What can hang from each mark:
tipe: bisil sumopup zonam
bevazeg: tipe
subo: sumopup
nugi: bevazeg niso tima
tima: nugi tipe
vege: bisil
sumopup: subo
bisil: tipe
zonam: vege
tazu: bisil vodo zonam

Every row comes from one small tree of marks. The marks that hang from a mark follow it in brackets, in alphabetical order. Every link used is in the known rows. Which tree was each row made from?
Known rows:
tima(nugi(niso) tipe): [-14   6   4  -6   9  15 -20 -27  18 -16   0  27  14  -3   8 -72   2  24
  17  25  -9  14  36  20 -25   9 -22  -1 -19 -24 -22  -2  -4   8 -16   0]
tipe(bisil sumopup zonam(vege)): [-16   6  -1  40 -21   8   6  -4 -19 -21  21  12  -9  -4  31 -11 -17  26
  34  17  -8  -2  22   2  -8  -7 -21   1 -13   7  -8  -9 -17  17  17  -2]
nugi(bevazeg(tipe(zonam)) niso tima): [ -6  18   8  40  40   8 -18 -38  -5 -26 -10  14 -11   4  11 -36 -33  26
  27  25   2  15  29  10 -27   1 -21   5 -14 -46 -37 -19   9   8 -32   1]
tima(tipe(sumopup zonam)): [-15   5   5  22 -20  -8   3 -10  30 -17   8  18   2  -2  26 -26   4  21
  23  21  -6   9  29  11 -13   1   7  -3 -18   2 -14   0 -10  14   4  -3]
bisil(tipe(sumopup(subo) zonam)): [-18  20   7  17 -12  -2   6 -18  -4 -25  19  11   2  -3  15   8  21  20
  26   7  -2  10  27   3 -13   6   7  -2   0  37  -9   2  -2  13   2 -12]
bevazeg(tipe(sumopup zonam)): [-14   2   2  25 -18  -4   5 -10   0 -26  -5   1   2  -5  14  19   0  24
  23  21  -2  14  35   4 -15  15   2  -2 -15  28 -27 -19   0  17 -13  -9]
bisil(tipe(sumopup)): [-16  21   4  10 -22   9  -4 -12   2 -26  18  12   5  -4   5  10  22  23
  19   9  -2  17  31  -2  -1  11  -2  -5   2  34   0  -6   3  15   0 -10]
vege(bisil(tipe(sumopup))): [ -8   2   4   9 -12  -4  -6 -15   5 -19  -1  14   4  -5   3   4   0  25
  14   7   2  16  24   4  -4  14 -23  -2  -6  25 -15 -11  -3  14   2 -12]
tipe(sumopup zonam): [-17  14   2  16 -21 -13  10 -12  -6 -20  11  11   0  -5  30  -7   6  22
  27  15  -1   6  27  12 -10   1  13  -4 -11  11 -25  -5 -14  16  17  -5]
vege(bisil(tipe(sumopup(subo) zonam))): [ -8   1   6  13  -7 -11   0 -18   1 -18  -1  13   3  -5  10   2   1  22
  20   5   2  12  23   8 -11  10 -17   0  -7  27 -22  -5  -7  13   4 -12]
tima(nugi tipe(sumopup)): [-16  -2   4 -15 -16   2  -7 -18  11 -14   2  19  16  -7  15 -59  -1  24
  20  21 -13  11  14   5 -15   8 -11  -9 -19  -4  -8  -1  -8  13   2  -4]
tazu(vodo zonam(vege(bisil(tipe)))): [ -1   4   3 -10 -16  17 -15 -17 -77 -24  -4  21   8  -6   8  13 -18  24
  18  21 -14   9  28   9  -6   4 -53   2  -9  22 -27  -8   5   9  -2 -11]
zonam(vege(bisil(tipe(sumopup)))): [ -8   4   0  19  -6  14  -5  -9 -15 -21   0  19 -10  -3   1   0 -22  22
  21  13  -9  11  23   2  -4   4 -29  -2  -8   9 -21 -13  -2  14  -2  -9]
tazu(bisil vodo): [  5  -2   5 -37 -21   5 -13 -17  -7 -27   3  18   9  -6  13   9   1  27
   5  23  -4  12  32   5 -11  12 -24   1  -8  -1 -24 -15   2   6 -14 -14]
subo(sumopup): [-10  11   2   3 -18  10 -15  -8   5 -27  21  14  18  -5  12  -8  18  17
  14  15  -5  15  24   7 -14  11 -14  -3 -20   2 -16 -13 -14  14 -11 -10]
sumopup(subo): [-18   8  10   3  20  12  -4 -25  19 -21   2  17   4  -2   8  -9  15  12
  10   6  -1  13  27  10 -35  13 -12  -2 -13  10 -18 -13 -10  10 -21 -10]
tima(nugi(niso) tipe(zonam(vege))): [-12   6   1   9   8  10 -12 -23  -1 -17   0  27   5  -2  17 -73 -14  24
  28  28 -15   6  33  24 -23  -1 -18   3 -20 -29 -36   6  -6   8 -10   2]
tazu(bisil(tipe) zonam): [ -8  -2   6 -37 -28  10 -14   8 -27 -31  12  16  17  -4  10  -2   7  29
  20  20 -13  15  29   0  -4  11  -9   5   0  23 -16  -7  11   3 -16 -21]
bevazeg(tipe(sumopup)): [-13   2   3  15 -14   8  -1 -12   8 -25  -5   2   5  -4   4  20   1  23
  15  18  -1  20  39  -1 -17  21  -6  -5 -15  28 -16 -26   2  16 -19 -10]
tipe(sumopup(subo) zonam(vege(bisil))): [-14   4   5  18   8  -6  14 -17 -22 -16   8  15 -11  -4  26  -8 -20  17
  32   9  -6   0  22  13 -28  -4   1  -4 -14   6 -26  -5 -19  12  14  -8]
nugi(tima): [-12   5  -2  14 -13   0  -8 -21   7 -23  10  19   1  -5   8 -40 -11  22
  10  15   0  17  39  11  -3   1 -29   2 -11 -33 -25  -9  -2   8 -13  -9]
bevazeg(tipe(zonam)): [-10   1   2  29 -14  -4  -2  -9   9 -28 -13   3   5  -4   9  17   3  23
  18  22  -3  17  34   6 -14  18 -11   5 -16  27 -38 -18   5  15 -29 -10]
tima(nugi tipe(sumopup zonam(vege))): [-14  -2   1   2 -16  -3   1 -13  -9 -15   3  19   7  -6  24 -60 -15  23
  31  24 -19   4  11   9 -13  -3  -7  -5 -20  -8 -21   5 -10  13   7  -3]
tazu(bisil(tipe(sumopup))): [ -7   3   5 -22 -24   5  -6  -1  12 -28  18  13   6  -4   8   2   9  29
  16  15  -5  15  30  -4  -5  12   5  -1   0  15  -6 -10   5   7  -9 -17]
zonam(vege(bisil(tipe(sumopup(subo))))): [ -9   3   2  17   4  15  -4 -13 -14 -20   1  19 -10  -2   1  -3 -22  19
  21   9  -9  10  24   3 -14   4 -28  -2  -8  11 -18 -12  -4  12  -5 -11]
bisil(tipe(sumopup(subo) zonam(vege))): [-17  22   5  23  -6   6   7 -14 -16 -26  21  12  -5  -2  12   7   7  18
  30   8  -7   7  25   2 -13   0   3  -2   0  32 -10   2  -1  13   3 -11]
vege(bisil(tipe(sumopup zonam))): [ -7   1   4  16 -16 -14  -2 -13   0 -19   0  13   3  -5  10   1  -1  25
  20   8   2  14  21   7  -3  10 -18   1  -6  26 -24  -5  -4  14   6 -11]

Write each row's tree:
[-12  21   1  32 -21   4  -3  -7  -9 -29  11  15  -2  -2   8   5   9  23
  25  14  -8  12  23   3   4   3 -11   5  -1  29 -25   2   6  14  -9  -9]
bisil(tipe(zonam(vege)))
[-13   0   8  -4   7  10 -15 -21 -18 -22 -18   6  14  -6  13 -26  -9  28
  24  19 -12  14 -18 -11 -16  17 -32  -4 -16  12 -17 -18  -1  18 -17  -5]
tima(nugi(bevazeg(tipe(bisil sumopup))))
[-11   5  -1  22 -11  -9  10  -7 -23 -17   4  15  -9  -5  27  -9 -21  23
  32  15  -7   2  23  12  -9  -5  -1  -3 -13   4 -31  -7 -15  15  20  -6]
tipe(sumopup zonam(vege(bisil)))
[  3  -6   6 -53 -28   8 -16  -8 -52 -28   3  19  19  -7  18   4  -4  28
  12  27 -11  10  33   6 -12   9 -28   4  -9   9 -25 -12   5   2 -10 -17]
tazu(bisil vodo zonam)
[ -7   4   8  29  12   2 -16 -25   1 -26 -17   7  -4  -1   8 -18 -30  25
  20  20  -4  19  -1 -10 -12   7 -28   0 -15 -20 -24 -22  10  14 -34  -8]
nugi(bevazeg(tipe) tima)
[ -7   3  -1  22  -3  15  -9  -7 -11 -22  -3  20  -8  -3  -1  -3 -20  22
  18  13 -10  12  22   4  -3   5 -35   2  -8  10 -26 -12   0  13 -10 -10]
zonam(vege(bisil(tipe)))
[  3  -6   3 -45 -21  19 -15  -4 -68 -29   5  22   9  -6  14   5 -21  28
  17  28 -20   6  31   4 -11   3 -34   3  -9   1 -27 -12   7   2 -10 -16]
tazu(bisil vodo zonam(vege))
[  3   1   4 -41 -27  20 -16  -4 -72 -32  11  20  10  -5   8  16 -14  29
  20  26 -20   8  28  -1  -3   3 -33   5   0  21 -18  -6  15   1 -10 -19]
tazu(bisil(tipe) vodo zonam(vege))
[ -8  -1   3  31 -14  -3  -4  -8  26 -18  -4  23  -3  -1  19 -30 -11  21
  21  23 -12   9  25  12 -10   0 -14   3 -20  -6 -30   0  -6  13  -9  -5]
tima(tipe(zonam(vege(bisil))))
[-12   5  11  10  23  23 -28 -31  16 -17  -8  23  11   0  15 -72 -10  28
  25  27 -11  11   1   3 -27   8 -40   0 -21 -24  -8  -8  -5  13 -20   5]
tima(nugi(bevazeg niso) tipe(bisil))
[ -8   0   3 -32 -24  19  -8  10 -49 -30  19  18   5  -3  10  -1 -14  29
  28  21 -20   8  30  -3  -5   2  -5   0   0  18 -10  -8   8   3  -6 -20]
tazu(bisil(tipe(sumopup)) zonam(vege))
[-13  15   8  -9  32  17 -23 -32 -15 -20 -16  19  11  -3  11 -50  -2  26
  22  19  -7  13   2   9 -25  13 -25  -2 -13 -17 -30 -13  -2  13 -16   2]
tima(nugi(bevazeg niso))
[ -8  19  10  38  39   5 -21 -40  16 -20   0  27 -11   5  21 -68 -30  25
  27  25   0  11  28  15 -26  -8 -16   4 -16 -65 -27  -6   2   7 -22   4]
nugi(bevazeg niso tima(tipe(zonam)))
[-13  -2   1  37 -22   3   1  -8   3 -27   3  -1   3  -5  16  16  -3  26
  24  21  -2  12  32  -2 -13  13 -18   2 -17  30 -15 -22  -3  17 -13  -8]
bevazeg(tipe(bisil sumopup zonam))
[-16  -3   6  24  -6  20  -3 -16  11 -25   3   1   3  -3   5  19  -2  21
  17  15   0  16  36  -6 -29  19 -24  -3 -17  32   1 -29  -3  15 -22 -11]
bevazeg(tipe(bisil sumopup(subo)))
[-16  22   4  21 -24  -4   3 -11  -6 -26  18  11   3  -4  16   8  19  23
  26  11  -2  12  27   3   0   6   5  -1   1  36 -12   2   1  15   6  -9]
bisil(tipe(sumopup zonam))
[-10  -4   1  42 -20   5  -6  -7  12 -29  -6   1   5  -4  12  13   0  26
  19  22  -3  15  31   0 -12  17 -30   9 -18  29 -26 -21   2  16 -28  -9]
bevazeg(tipe(bisil zonam))
[  2   1   8 -48 -32  10 -17  -8 -57 -32  11  18  20  -6  11  17   4  29
  14  25 -12  12  31   0  -6  10 -26   5   0  27 -16  -6  14   2 -11 -20]
tazu(bisil(tipe) vodo zonam)
[-17   7   2  32 -28  -1   5  -9  -2 -21  20   9   1  -5  35 -10   3  26
  29  15  -2   3  22   4  -8  -1 -16   1 -13  13  -6  -9 -18  17  16  -3]
tipe(bisil sumopup zonam)
[-11   0   0  27 -19 -10  -4 -20  21 -21  11  22   0  -4  17 -55 -15  22
  16  21  -4  13  38  13  -4  -6 -20   4 -17 -37 -26   2  -2   7 -12  -7]
nugi(tima(tipe(zonam)))
[-13   2   0  24 -21 -11   0 -20  16 -19  17  20  -2  -5  20 -54 -17  22
  19  19  -3  11  40  12  -5  -8 -11   0 -15 -36 -18   1  -6   8  -2  -7]
nugi(tima(tipe(sumopup zonam)))
[-19   6   4  37   0  12  10 -14 -17 -20  22  12 -11  -2  31 -12 -15  20
  35  12  -7  -4  19   3 -27  -8 -19   0 -15   9  -3  -9 -19  14  11  -4]
tipe(bisil sumopup(subo) zonam(vege))
[-15  22   2  26 -21   4   4  -8 -18 -27  19  12  -4  -3  13   7   6  23
  30  12  -7   9  26   2   0   1   1  -1   1  31 -13   1   2  15   7  -9]
bisil(tipe(sumopup zonam(vege)))
[-12  -1  10  -6   7   4 -20 -21  15 -17 -18  19  15  -3  15 -59  -5  25
  22  23 -16  13 -20  -4 -16  10 -23  -4 -21  -6 -17  -5  -3  16 -18  -2]
tima(nugi(bevazeg) tipe)
[ -9  -3   0  31 -13  -1   5  -6 -12 -24  -9   3  -4  -4  10  17 -19  24
  26  20  -5  11  31   4 -15  12  -8  -1 -17  24 -32 -20   0  16 -11  -9]
bevazeg(tipe(sumopup zonam(vege(bisil))))
[-11  14   1  24  11  14 -17 -34  28 -20  18  31  -4   1   6 -69 -16  22
  13  23   5  16  75  29 -22  -4 -24   4 -14 -64 -22  -6   0   1 -18   0]
nugi(niso tima(tipe))
[-16   8   4 -11   6  12 -12 -27  10 -14   7  24  12  -4  12 -68  -2  25
  22  23  -8  11  40  19 -26   6  -9  -7 -18 -23 -11  -3  -8   9   0   2]
tima(nugi(niso) tipe(sumopup))
[ -5   9   2 -13 -17  22 -14 -16 -74 -25  -1  21   8  -6  13   7 -13  22
  16  25 -16   9  31   9 -10   2 -46   1 -11  14 -28 -12   3  10  -3  -9]
tazu(vodo zonam(vege))
[-20   5   7  27  -8   2   9 -19  -1 -20  22   9   0  -4  34 -12   2  20
  30  10   0   1  22   4 -27  -1 -13   0 -14  15  -2  -9 -21  14  11  -6]
tipe(bisil sumopup(subo) zonam)
[  5   6   4 -20 -28   3  -9 -14 -26 -31  12  17   3  -5  13  17   0  28
  16  22  -9   8  26   0  -3   6 -20   6  -1  14 -24  -4   9   5 -10 -16]
tazu(bisil(tipe(zonam(vege))) vodo)
[-11   4  10  22  21   3  -9 -30  -4 -24  -9   6  -6  -1  10 -16 -30  22
  24  15  -3  16  -1 -11 -22   5 -19  -5 -15 -18 -14 -22   4  13 -27  -9]
nugi(bevazeg(tipe(sumopup(subo))) tima)
[-21   4   8  13   1  20  -1 -20  11 -19  23  12   2  -4  18  -9   5  19
  19   8   1   8  27  -1 -30   7 -24  -6 -13  13  15 -19 -17  14   3  -6]
tipe(bisil sumopup(subo))
